What can hang from each mark:
j_382: j_893
j_998: j_196 j_420 j_893
j_977: j_703 j_893
j_200: j_703
j_893: j_595 j_977 j_998
j_810: j_196
j_595: j_893
j_196: j_202 j_810 j_998
j_703: j_200
j_202: j_196 j_893

Every row comes from one small tree of marks. Brackets hold a mark, then the marks that hang from it, in the order of their numbers. Every link used is in the known rows. Which tree was each row made from?
Known rows:
(j_382 (j_893 j_595 j_977 (j_998 j_196))): [  8  -8  43  40 -87 -29 -18  -8   8  50  11 -16  23 -57   0   5 -23 -26
 -21   8  13 -33  -5  11]
(j_196 j_202): [ 16  27 -39  25  29   5  42  14 -19 -12  15 -18  -6  38  -9  17   8   3
  17 -13  -7   2 -15 -11]
(j_595 (j_893 (j_977 j_703) j_998)): [ 36 -25 -11  24  29  -3 -42  34   1 -40 -42  20  11  -9  10  -1 -23  31
  -6   4  13  24  51  53]
(j_998 j_893): [ 56  -2 -26  18  18   7   1  -5   3 -32 -21   0  10  10  -7  39   6 -12
  14   1   6  -2 -11 -24]
(j_893 j_595 j_977 (j_998 j_196)): [-29  -1  22  15 -78 -13   4  -2  -7  40  16  -5  22 -36  -5   7   4 -15
  -8  22  -8 -13  -4   9]
(j_893 (j_977 j_703) (j_998 (j_196 j_202) j_420)): [-41  -5 -35 -12  11 -15 -25  32  -8   9  12  40 -11  -5 -12  -5 -18 -19
   4  17 -13   9 -48   1]
(j_810 (j_196 j_202 (j_998 j_420 j_893))): [-40 -42 -62 -26  55  16  59  -3   9  25 -38  17 -56  53 -12  18  16 -30
   9 -42 -34  15 -67 -48]
(j_810 j_196): [ 24   1 -45 -20  52  28  10   4 -18 -54 -23 -41  20  25  -7  -5  28   0
  24 -19 -27  13  10 -19]
(j_977 j_703 j_893): [ 88  23 -17   4  53  20 -20   8 -15 -79 -36 -12  22  -4  -4  -2   6   3
  43  14   9  15  46  29]
(j_200 j_703): [ 25  13 -37 -15  49  -1 -27  12 -32 -57 -34 -32  37   6 -14  13  19  28
  19   3   3   3  58   2]
(j_998 j_196 j_420 (j_893 (j_977 (j_703 j_200)))): [ 32   8 -36 -13  53 -20 -81  61   2 -43 -14  64  18 -28 -31  17  -9  -5
   4  39  32 -33 -18 -34]
(j_382 (j_893 j_595 j_977 j_998)): [ 14 -33  36  54 -67 -23 -24  -9   1  43   5 -26  33 -49   9  -2 -17  10
 -29  -1  13 -23  44  34]
(j_893 j_595 j_977 (j_998 (j_196 j_202) j_420)): [-77 -10  -4  13 -84 -24  33  11  -2  80  47  31 -16  -7  -9  10  -6 -21
 -21   6 -14 -11 -44 -24]
(j_893 j_977 (j_998 j_196)): [ -2   1   2  -7 -19  -1 -12   2  -7  -7  -1 -12  26 -12  -6  14 -15 -18
   9  28 -14   2 -22  12]
(j_202 (j_893 j_977 (j_998 j_196))): [  2  -6  32   4 -23   8 -62 -12   6  11  25  -8  19 -21  13  12 -27 -17
   6  20  -3  -5 -18   8]
(j_196 j_810 (j_998 j_420 (j_893 j_977))): [-25 -35 -10 -62  37   2  23  -2  19  16  -7  16 -34  51 -13   7  -4  18
  -7 -10  -6  -3 -30 -17]
(j_196 j_810 (j_998 j_420)): [-50  -9 -17 -87  48  13  67   5   2 -29 -32 -22 -21  47  -5 -22  16  32
   3 -24 -21   6  -6 -15]
(j_382 j_893): [ 73   5  -5  25  10  -6  -6   7  -1 -46 -23 -45  29  -9  -1  15 -16  14
   2 -12  19 -20  18  -4]
(j_998 j_420 (j_893 j_977)): [ 32 -40 -34  -3   3  -9 -25  21  10 -12   7  26   7  19 -14  48 -14  23
 -11  17  15 -12 -10 -38]
(j_196 j_998): [  1  -7 -19 -27  41  12  47   5 -11 -39 -57 -40  11  11  -3  15  12  32
  11  -7  -7   3  17  12]
(j_977 (j_893 j_595 (j_998 j_196))): [  2  19  37  17 -83   8  38 -32   2  18 -13  -5  10 -33   3   3   8 -61
  23  17 -16   5  -4  11]
(j_893 j_595 (j_977 j_703) (j_998 j_420)): [-40 -46 -10  -2 -30 -15 -38  28 -11   2  -9  25  25 -47   2 -19  10  43
 -24  14   2   2  56  21]
(j_595 (j_893 j_998)): [ 15 -16  -4  20  -6   6  28   8   9 -38 -50  -4   2  11  16  15 -14   8
  -5 -13  -2  23  26  21]
(j_595 j_893): [ 56   6 -21  19  12   3  30  29   6 -55 -33  -7   3  31   4  33  -8  31
   0 -16  17   5  26  -7]
(j_893 j_595 (j_977 j_703) (j_998 (j_196 j_202))): [-35  20  -3  38 -35 -19 -13  13 -18  56  30  28  -7 -34 -10 -13   4 -32
   2  10  -6  -3 -19  24]
(j_196 j_202 j_998): [-19  10 -32   1  47   7  74   6 -17   2 -23 -27 -22  39  -7  15   9  11
  14 -22 -15   6 -18  10]
(j_202 j_196): [ 52  26 -18   8  24  14  14 -16 -11 -64   5 -43  26  10  11   6   7  18
   5   8   0  19  12 -13]

Write each row's tree:
[-47 -21  -4 -17 -51 -19 -34  26  -4  13  -6  36  19 -55  -6 -11   4   5
 -16  24   0  -8   4   0] | (j_893 j_595 (j_977 j_703) (j_998 j_196 j_420))
[-12 -21   3  26 -17  -9 -42  13 -21   6 -10   3  33 -52   3 -21  13  27
  -9  15   4   5  61  49] | (j_893 j_595 (j_977 j_703) j_998)
[-39 -14  34  66 -52  -4 -24 -16  -6  92  66   3 -11 -13  19   0  -7   1
 -15 -10   0  -5  16  24] | (j_196 (j_202 (j_893 j_595 j_977 j_998)))
[ 10   8   2   6 -29   2  32   7  15 -29 -45   7  -3   3   9  21 -20 -31
   4  -4  -5  15 -23  -3] | (j_595 (j_893 (j_998 j_196)))
[-42  -8  11 -36 -18   3  67 -46  23  30   6   7 -40  21   9 -17  24  -4
 -23 -25  -7   9 -24 -40] | (j_202 (j_196 j_810 (j_998 j_420 (j_893 j_595))))
[ 46 -14 -14  40  -4 -16 -53  14  -5  10   3  30  14 -32 -13  19  15  17
  -5  13  29 -14  32   7] | (j_998 (j_893 j_595 (j_977 j_703)))
[  0  12  -5  42 -25 -13  29  18  10  35  15  27 -30  33  -2  27 -39 -32
  -3  -3  -3  11 -52   8] | (j_595 (j_893 j_977 (j_998 (j_196 j_202))))
[ 24 -28   1  30  -7  -1   1  19   8 -16 -24   2  10  15  10  21 -29  26
 -14   2   7  17  31  33] | (j_595 (j_893 j_977 j_998))
[ 44 -19  -5   9  31   6   1 -30   8  -5 -11 -14  -3  14   4  31 -11  11
  -8  16   9  14 -15   6] | (j_202 (j_196 (j_998 (j_893 j_977))))
[  5   7 -10 -50  -2  -8  -6   3  21   7  40  34 -23  42 -24  17 -11 -29
   4   9  -1 -16 -74 -61] | (j_998 (j_196 j_810) j_420 (j_893 j_977))
[-24  22  12  18  -4 -18 -56  36 -22   0 -11  21  39 -75 -13 -33  13  -7
  -2  35  13 -22  39  33] | (j_893 j_595 (j_977 (j_703 j_200)) (j_998 j_196))
[ 79  42 -15  14  88  16 -38  35 -23 -94 -47  -3  33 -20 -12 -20  11   7
  43  25  20  -2  70  36] | (j_977 (j_703 j_200) j_893)
[ 20  19  -2  18  42 -12 -55  57  -1 -47 -44  39  20 -32  -7 -12 -26  -3
   0  25  25  -3  25  35] | (j_595 (j_893 (j_977 (j_703 j_200)) (j_998 j_196)))
[-34   7  -8 -76  45  18  66 -24   5 -38  -8 -32 -21  46  10 -34  11  26
  -5 -17 -20  24 -14 -19] | (j_202 (j_196 j_810 (j_998 j_420)))
[-25  30  44 -34  -7  23 -15 -36  11   2  24 -17  -8   3  17 -32  -5 -51
  24 -12 -25   4 -38  -5] | (j_202 (j_893 (j_998 (j_196 j_810))))
[-18  11  60  -9  -7  12  -2 -48   7  49  56 -37 -16  13  26 -36   8  31
 -20 -16   5   0  26  15] | (j_202 (j_196 j_810 j_998) (j_893 j_595 j_977))
[-18 -56 -19 -13   0 -18 -20  23   7  22 -37  44  -9 -27 -12  16  11  39
 -23   4  21 -15  22  -3] | (j_196 (j_998 j_420 (j_893 j_595 (j_977 j_703))))
[ 35  44  30 -12  37  30 -17 -45   4 -36  56 -41  -2  30  27 -33   2   4
  10 -16  -1  17   5 -13] | (j_202 (j_196 j_810) j_893)
[ -7  69  14  -9  19  13   9 -16   3  23  72  -8 -40  51  -1 -16  -3 -50
  31 -29 -12 -11 -71 -35] | (j_998 (j_196 (j_202 j_893) j_810))
[  9 -13  42  48 -23   5 -94 -30  -4  15  37  -3  27 -63  37 -32  -3  22
 -20  13  14  15  62  42] | (j_202 j_196 (j_893 j_595 (j_977 j_703) j_998))
[-29  -1  23 -66  41  26  17 -37  17 -21  14 -28 -24  37  29 -34  -1  27
  -8 -25 -10  16  -7 -24] | (j_202 (j_196 j_810 (j_998 j_420)) j_893)
[-49  18  40 -42 -79   8  57 -32  16  30  12  11 -21   1   1 -31  11 -62
  15  -2 -29   5 -25 -17] | (j_977 (j_893 j_595 (j_998 (j_196 j_810) j_420)))
[ 36  11  15   7 109  12 -95  13 -12 -49 -14 -16  26 -33  16 -32 -10  55
  -3  21  33  -1  64  43] | (j_202 (j_196 j_998) (j_893 (j_977 (j_703 j_200))))
[-55   0  42 -44 -16  16  31 -42  17  26  30 -20 -28  13  31 -39  17  32
 -24 -32  -5   4  12 -27] | (j_202 (j_196 j_810 (j_998 j_420)) (j_893 j_595))
[-59 -24   3 -48 -19  -2  67 -17  19  39 -19  18 -41  24  -7  -5  29   2
 -13 -32  -7  -9 -18 -36] | (j_196 j_810 (j_998 j_420 (j_893 j_595)))
[ 36 -17  -2  46 -42 -13 -13   0   1  34  24  13  11  -8 -11  40  11  11
 -14  10  21 -22  15 -14] | (j_998 (j_893 j_595 j_977))
[   7   62  -15   -1   14    1   47  -19   10   30   46   20  -53   59
  -22    9    4  -84   32  -22  -16   -5 -108  -48] | (j_998 (j_196 j_202 j_810) j_893)
[  1 -35   5  21 -25 -11  19  -6   5  51 -20   5  -6  -8 -10  36  12  19
 -16   2  16 -18  12   5] | (j_196 (j_998 (j_893 j_595 j_977)))
[-71  39  26  10 -54 -13  44 -20  -7  93  75   7 -31  19 -11 -30   8 -52
   2 -11 -27  -4 -53   4] | (j_893 j_595 j_977 (j_998 (j_196 j_202 j_810)))
